Known rows, with every step that occurs:
sevinun > ditu: [  7 -22   2  18  21 -13   3  19   1   5  17 -10   8  -3  22 -22  35  14
  11 -22   3]
vavir > bife: [ 23  -1 -13  19  17 -12 -10  -4   1  12  -2   5   2   7  -1 -11  17  11
  17   4  -9]
rumif > sevinun: [  9 -21  -4  30  37 -19   0   4  -7   0  14  -7  16  -7   1 -25  25  33
   8 -14   4]
sofu > loku > redu: [  8  28  -4   9  20 -16   2  19  -7  11  17  -2   8   1   9   6   6  -9
   0 -13 -22]
bife > sofu > loku > nefanep: [  4   3   2  35  -3 -19  20  18  -3  14  16 -13  16 -30  -7   4  -9  -5
  19   6  16]
nefanep > bife > sofu: [ -1   2 -12  27  15  -2  13  12 -12   4   7  -7  14 -12  13  -6 -10 -16
  -4   2   6]
nefanep > bife > redu: [ 17  26  -4  -7  27  -7  26   6   2   2  -5 -13   3  16  13   1  -9  -9
   5 -12 -21]
redu > loku > nefanep > bife > sofu: [ -7   3  -5  33   6   0  16  12 -13   9  12  -8   8 -21   1   9 -19 -16
   7   8   8]
nefanep > bife: [ 12   0 -14   5  27  -3  14  -8  -2   1  -4  -6  14   8   6 -16  -3   0
   7  -9 -15]
sofu > loku > nefanep > bife > rumif > sevinun > ditu: [ -2 -42  25  24  41  -5   7   9 -10  -3  24   5  14 -20   3 -29  23   4
  12 -14   5]
sofu > loku > nefanep > bife > redu: [ 11  26   4  -2  20  -9  34   8   0   4   1 -13   2   0   4   7 -18 -17
  14  -5 -18]
nefanep > bife > rumif > sevinun: [ 15 -28   2  19  53  -4  -1  -9  -9  -4   4   2  25   5  -9 -30  12  21
  -1 -13   2]
redu > loku > vavir > bife > sofu: [ -6  -2  -7  41   0 -11  -9  21  -7  12  17   0  -7 -12   8  15  -6 -14
   5  11   8]
redu > loku > nefanep: [  9   5  -4  31  -2 -16   9   9   2  19  12 -18   4  -9 -14  17  -2  25
  28  -4   6]
sofu > loku > redu > bife > rumif > sevinun: [ 14  -8   8  26  41 -13  -8   2  -5   7  10   4  14  -3  -4 -11  19  16
  -3 -14  -2]
loku > vavir > bife > redu: [ 14  18  -1   4  15 -17   7  14   6   3   4  -9 -14  17  12  11  -1  -7
  11  -5 -18]
vavir > bife > redu > loku: [ 16  31  -4  17  10  -9  -3  13   5  26   4  -2 -14   9   0  30  -4   7
  16  -4 -14]
rumif > bife > sofu > loku > nefanep: [  6   6  -7  27  -4 -16  23  22  -4  13  12 -14  19 -24  -7   7 -14  -7
  17  10  15]
rumif > sevinun > ditu: [ -2 -38  12  27  35 -13   2  16  -8  -3  26  -4   7 -15  16 -30  41  20
  12 -21   4]
vavir > bife > rumif > sevinun: [ 21 -29   3  26  48  -9 -13  -7  -8   2   5   8  19   4 -12 -27  22  27
   4  -6   5]
redu > loku: [ 14  16 -15  27   7 -13  -8  12   5  27   6  -9   2   6   1  18   5  25
  12 -12  -1]
sofu > loku > vavir > bife > rumif: [ 26 -13  -1  14  26  -9 -17   0   6  10  -4   7  14  20  -6  -8   2   2
   1  -4   3]
loku > vavir > bife > rumif: [ 27 -16  -5  13  28  -8 -18  -2   6   7  -5   3  14  27  -5 -10   6  10
   0  -7   3]

Rows:
[  4  23  -3  37  -2 -19   5  24   3  25  10  -2  10 -29  13   9  -3 -20
   0   2  10] => redu > bife > sofu > loku
[  3  -5  -7  26   5 -15 -18   5   4  11  11   3 -17   6   0  13   3   3
  19   4 -12] => redu > loku > vavir > bife
[ -4  -2  -6  30   9  -2  20  11 -13   3  10 -11  13 -20   4  -2 -15 -16
   5   7   9] => loku > nefanep > bife > sofu
[ 31  17  -5   9  26  -8 -11   1   7  16  -8  -5  13  27   3   3  14  13
 -10 -21  -7] => loku > redu > bife > rumif
[ 11   3   0  27   2 -21  18  11   2  14  12 -14  16 -21 -10  -1  -2   7
  24  -1   9] => sofu > loku > nefanep
[-13   2  -2  34  -7 -26   0  29   8   8  21 -13  -3 -15  20  15  -8 -18
   0  -6   7] => redu > bife > sofu > loku > vavir
[ 36   8  -8  14  22 -11 -10  -2  13  19 -14  -8  19  24   2  -4  15  21
  -7 -20   6] => redu > bife > rumif
[ 27 -11  -3   4  35   1   8 -11   0   4 -11  -4  28  19 -13 -16  -7   8
   2 -10   3] => loku > nefanep > bife > rumif
[  5  -7  -4  23   7 -19 -12   7   4   8  11   6  -8  -3   3   1   2  -9
  16   6 -10] => sofu > loku > vavir > bife
[  4   1  -1  13  16  -5  24  -6  -4   4   4  -5  14 -15  -7  -7 -16 -12
  20   2 -11] => sofu > loku > nefanep > bife
[ -9   9  -4  15   5 -17   3  20   8   6  16 -17 -17  12  13  28 -15  -3
   8 -14 -12] => nefanep > bife > redu > loku > vavir
[ 10 -26   8  25  46  -3   0  -8 -11   1   8   3  19  -3 -17 -16   5  22
   7  -8   3] => redu > loku > nefanep > bife > rumif > sevinun
[  1  29  -2  18  16 -13   3  26 -12  11  22  -1   8  -9  12  11   0 -21
  -5  -6 -15] => bife > sofu > loku > redu
[  3  31 -12   9  14 -11   7  30 -12   9  18  -2  11  -2  12  13  -5 -24
  -8  -2 -16] => rumif > bife > sofu > loku > redu
[  1  27  -1  19  16 -11   0  23 -14  12  21   6   3 -10   9  12   0 -26
  -2   1 -19] => vavir > bife > sofu > loku > redu
[  0  26  -8  34   0 -12   1  24  -6  15  14 -11  -2 -11  20  18   6 -11
  -8  -4  -1] => loku > redu > bife > sofu
[  9  16 -18  22   4 -14  12  30  -2  18   7  -3  24 -15  11   3 -12 -21
  -3   7  13] => rumif > bife > sofu > loku
[ 10  32  -5  10  15  -5   9  11   3  21   2  -7  -8  10   4  27 -13   2
  11 -10 -17] => nefanep > bife > redu > loku
[ 13  23   1  -4  21  -8  33   5   0   1  -1 -17   1   8   5   5 -14  -9
  13  -8 -18] => loku > nefanep > bife > redu
[ -3  28  -1  14  19  -8   8  21 -15   8  20   2   7 -10  11  10  -7 -29
  -5  -4 -21] => nefanep > bife > sofu > loku > redu
[  0 -25  23  24  38  -9  -4  16  -7   3  26   6   6 -14  12 -18  35   4
   4 -21  -3] => sofu > loku > redu > bife > rumif > sevinun > ditu
[-12  -5  -4  32  -1 -26   1  30   4   5  22 -13   3 -12  18   8 -10 -16
   1  -6  10] => bife > sofu > loku > vavir
[ 11 -30   9  29  43 -13 -13  -1  -6   0  12  10  15  -3 -10 -20  14  15
   4  -4   5] => sofu > loku > vavir > bife > rumif > sevinun
[  4   2   5  37  -3 -16  15  14  -5  15  15  -6  11 -32 -11   5  -9 -10
  23  13  12] => vavir > bife > sofu > loku > nefanep
